Each row comes from the steps of one walk. Every step used is in the known rows, and no mark comes twice. Write the walk behind each row, first mark first.
Known rows:
nipu/leme/todab/fivo/vorob/rozeg/folu/zozu: [-12.8 -11.7 -35.8 -39.8 -49.5  60.5   5.9  61.6  37.1  30.5   2.3 -31.2
  -5.9 -39.0   2.6   2.8 -14.7  15.8  43.7]
zozu/folu/vorob/rozeg/todab/leme: [ 26.7  10.4 -30.9   0.0  12.8  19.4   2.6  11.4 -14.1  32.4   1.2  10.9
   7.7 -15.8 -28.7  53.0   1.3  -8.1  -0.7]
leme/todab/fivo/vorob: [-11.7  34.8  22.1  -9.1 -30.4 -14.2 -19.6  -4.1  -9.1 -19.3  -7.1 -22.7
  -2.3  20.6  39.1   0.1 -16.4  -2.1  51.8]
fivo/folu/vorob: [ -3.4  42.7  -2.4  27.4   2.9   4.8  15.2 -39.2 -32.5  -5.6  -2.0  24.7
   1.9   7.7 -21.2 -39.5  17.8 -20.3 -11.6]
leme/todab/rozeg/folu/vorob: [ -1.6  57.1  -7.5  -5.7   4.0 -39.3  35.9   4.8  -7.6 -31.0  -3.2  20.8
  -6.2 -19.3   3.3  25.1 -14.1  -3.3 -24.6]
zozu/folu/vorob: [ -6.0  27.8  -4.0  34.9  22.0  10.5  -1.9 -47.3 -47.1  -2.4  16.4  21.3
   4.3 -19.0 -28.9 -11.7   3.5 -23.6 -34.0]
leme/todab/rozeg/folu/zozu: [ -5.4  -4.0 -11.3 -37.2 -19.2 -21.0  27.3  15.1  19.2   0.9  10.7   8.4
 -10.8 -16.9  26.0  -9.4 -20.4  21.5 -20.5]
todab/leme: [ -0.3   2.5  10.6  30.5  14.6 -28.2 -17.2 -16.1 -46.2  -0.4  14.5  -3.0
   6.2  47.4  30.3 -40.7  -0.5 -10.3  26.8]
leme/todab/rozeg/folu: [  6.7  12.1  -0.6 -15.8  -0.5 -47.5   7.6  -0.1   3.1 -21.9   1.2  12.6
  -7.6  -4.3  21.1   3.0 -13.3  13.2  -9.3]
nipu/leme/todab/fivo/folu/zozu: [-26.3 -41.7 -19.9 -36.6 -42.3  29.1   3.3  21.1   8.7  -3.1   9.2   2.1
 -12.2 -34.7 -12.2 -70.9 -19.1  25.5  44.4]
nipu/leme/todab/rozeg/folu: [  8.1 -19.7 -12.2 -15.9  -7.7 -31.9  -0.5  16.2 -14.4 -37.2  15.1   8.3
  -6.7 -28.9 -16.6 -23.7 -19.7  17.5  11.8]
folu/vorob/rozeg/todab: [ 23.6  13.0  19.3 -12.5  33.2 -17.4   6.6   2.3  -8.0   9.5   1.6  14.5
   3.9  25.0 -36.8  42.8   4.6  -2.1 -66.5]
zozu/folu: [  2.2 -13.7   3.1  23.2  16.9   2.0 -29.6 -51.9 -34.5   4.1  19.5  12.6
   3.1  -5.1 -11.1 -30.9   3.0  -7.4 -17.2]
nipu/leme/todab/rozeg/folu/zozu: [ -3.8 -36.0 -23.1 -37.4 -24.0  -4.0  19.1  30.6   2.2 -11.1  24.2   3.4
 -10.1 -41.6 -11.9 -35.4 -25.8  25.2   0.0]
nipu/leme: [ -0.5 -37.3  19.5  21.5  20.0 -17.0 -30.1 -22.2 -54.0 -22.0  32.0   4.7
   3.6  16.5 -29.4 -68.1  -3.0  -1.8  -7.9]
nipu/leme/todab/fivo/folu: [-13.8 -25.7  -9.3 -15.4 -24.1   4.4 -17.0   6.0  -8.2 -27.7   0.9   5.7
  -8.9 -22.3 -18.7 -58.7 -12.8  18.5  55.3]
folu/vorob/rozeg: [  4.0  28.3  19.2  28.3  54.3  -3.9  10.6  -3.2 -14.6   3.8   5.2   9.0
   3.3  29.6  -2.0  19.1   1.1 -18.6 -66.4]
leme/todab: [  2.5  19.1  27.9 -20.2   5.3 -34.3 -29.0 -26.9 -39.2  -9.6  10.1  15.0
  -8.5  26.6  14.3 -16.9 -21.2  10.4 -24.3]
vorob/folu: [  3.5 -29.6  17.7  20.2  16.2  -7.9 -28.7 -47.4 -44.9   2.1   8.1  18.0
   1.6   6.0  -9.2  -5.6  10.5  -3.1 -38.3]
todab/rozeg/folu: [  4.4 -13.4   3.4  26.0  21.5 -45.7  15.0 -10.4   4.6 -22.7   7.4   5.4
   4.0   9.6  14.3 -19.4  10.5  -3.1 -12.7]

Write each row's walk:
[ 14.7 -46.4   0.4 -18.4   6.2  -2.9  -0.5  16.2  51.5  14.0 -19.6   1.2
   1.9  13.9 -10.6   7.8  18.8  17.8   8.3]
vorob/rozeg/todab/fivo/folu
[ 10.5  -2.0  28.6  -8.5  16.5 -63.7  -0.9  -4.9  -9.8 -43.8   7.1   6.5
  -6.8  20.6  30.6   0.9 -29.3  11.4 -14.7]
leme/todab/rozeg
[  9.8  29.9  -8.2  23.0  24.5  23.3  18.9  -9.7   3.5  15.7  -9.9  17.2
   1.1  10.1 -13.5   0.2  16.2 -17.6 -35.3]
fivo/folu/vorob/rozeg
[  5.9  12.9 -21.1  -8.0 -27.4  52.1   8.3  10.5  24.8  60.0   4.4 -22.2
   4.0   6.0  15.1   3.1  15.3  -7.3  -8.1]
fivo/vorob/rozeg/folu/zozu
[ -4.4  13.5  -9.3  22.7  -3.8  22.9   0.9  20.8  41.1  19.7 -14.0 -31.2
   8.5  12.4  29.2  18.2  21.6 -13.0  31.8]
todab/fivo/vorob/rozeg/folu
[ 28.5  13.6  -7.6 -17.6   4.6  12.4  15.0  -3.2   8.3  22.6 -13.2  23.2
   1.8   4.3 -47.2  23.7  18.4  -0.5 -33.9]
fivo/folu/vorob/rozeg/todab
[ -6.7  12.3  -0.6  -4.2 -11.4 -11.3  22.1  -9.2   5.4 -14.8 -14.3  18.3
   3.9  -2.0 -35.7  -9.3  21.0  -1.6  15.9]
rozeg/todab/fivo/folu/vorob
[ -3.8 -33.5  33.3 -10.6  14.0 -48.8 -13.5  -8.4   2.6 -20.1   4.2   1.1
   4.9  31.7  -8.0 -11.9   6.3  13.3  -0.6]
rozeg/todab/fivo
[  2.6  23.1  16.5 -12.5  -7.2   5.2 -15.6  25.7  25.8   1.0 -14.4 -30.5
  -3.1  24.3  45.5  38.7 -18.7   1.4  29.3]
leme/todab/fivo/vorob/rozeg
[ -9.5 -13.8  11.9  31.9 -18.0  10.9 -18.3 -23.8 -15.1  -8.9  -9.5 -19.4
   7.6   0.9  16.2  11.2  16.0 -16.1  37.0]
todab/fivo/vorob/folu
[  6.8  17.1  -9.6  31.8  44.0  29.4   2.5 -17.7 -11.0  17.3   7.5  13.5
   3.5 -16.8 -18.9  27.5   0.7 -20.7 -56.6]
zozu/folu/vorob/rozeg
[  9.8 -28.5  12.9  -9.8 -37.9  -0.1 -24.3 -18.6  -9.6  -3.4 -12.9 -13.9
   8.6  -5.1 -15.9  35.8  18.5   0.4  40.1]
rozeg/todab/fivo/vorob/folu
[ -0.5   4.7 -24.5 -19.1 -32.9  34.1 -13.6  47.4  21.8   7.3  -6.7 -28.0
  -2.8 -28.4  -2.7  15.3  -9.2   7.7  54.6]
nipu/leme/todab/fivo/vorob/rozeg/folu
[ 11.7   2.6  11.3  22.3 -24.8  17.1 -31.9 -48.5 -47.6   6.8  -0.3  -7.4
   6.0   5.1  -1.9   7.8  15.9 -17.8  10.4]
fivo/vorob/folu
[-16.6  -2.6 -20.0   1.3 -20.6  50.1  20.8  34.9  58.4  44.1  -5.2 -34.7
   5.2   2.6  34.7   5.4  14.4  -5.0  20.1]
todab/fivo/vorob/rozeg/folu/zozu
[-10.5  38.5 -10.2  -9.0  10.1  14.2  22.5  25.3  32.2   0.0 -26.2  10.3
  -9.0  -9.8  11.1  26.0  -9.2   1.8  -5.0]
leme/todab/fivo/folu/vorob/rozeg
[ -0.3  24.4 -19.6  -6.0  -2.4 -24.6  28.4  21.5 -25.4 -43.2  11.2  17.4
  -5.6 -43.9 -33.4  -3.1 -19.2   0.8  -5.5]
nipu/leme/todab/rozeg/folu/vorob
[  2.6 -59.2  -9.6 -38.8 -10.9  24.1  18.8  29.9  68.5  37.7  -9.2  -2.8
  -1.3   1.3  -6.7  -4.0  12.6  26.2  -1.4]
vorob/rozeg/todab/fivo/folu/zozu
[  8.8  -1.7  -3.0  12.8  31.3   1.6  -9.4  -4.2  10.8  30.7   2.6   6.4
   1.7  18.3   3.1   0.2  16.6  -0.1 -45.5]
vorob/rozeg/folu
[-20.0   4.8  28.8 -11.1  12.2 -40.2 -16.9  -2.8  -7.2 -25.8   0.5   3.2
  -7.2  21.9  32.1 -14.6 -21.4  12.3   2.8]
leme/todab/fivo
[  4.5 -13.8  -8.5  -0.2  30.3  13.8   9.5  13.6  26.2   7.2  -5.0   7.2
   5.4 -27.2 -34.4  55.2   4.0  -1.0 -30.8]
zozu/folu/vorob/rozeg/todab/fivo
[-13.1  14.7  -6.8  32.9  32.5  16.6  31.5  15.1  35.1  -0.5 -18.8   3.5
   2.5   6.4   4.5   3.0  15.8 -14.2  -7.9]
todab/fivo/folu/vorob/rozeg
[  0.0   0.0  20.5  29.2  14.3   7.7  -7.0  15.4  28.4   0.0  -7.9 -37.4
   8.6  38.9  40.8  16.0   5.7 -14.6  25.0]
todab/fivo/vorob/rozeg
[-21.4 -27.3   1.6  10.3 -34.6  39.3   2.3  -9.5   1.6  13.6   0.0 -24.2
   3.9 -10.9  21.4   0.0   9.0  -7.6  27.7]
todab/fivo/vorob/folu/zozu
[ -7.0  11.6   8.2 -10.2 -40.1   9.2 -26.5 -12.9 -18.1  -9.0 -16.2 -13.8
  -3.9 -14.6  23.0  34.3  -8.8   0.2  41.7]
leme/todab/fivo/vorob/folu
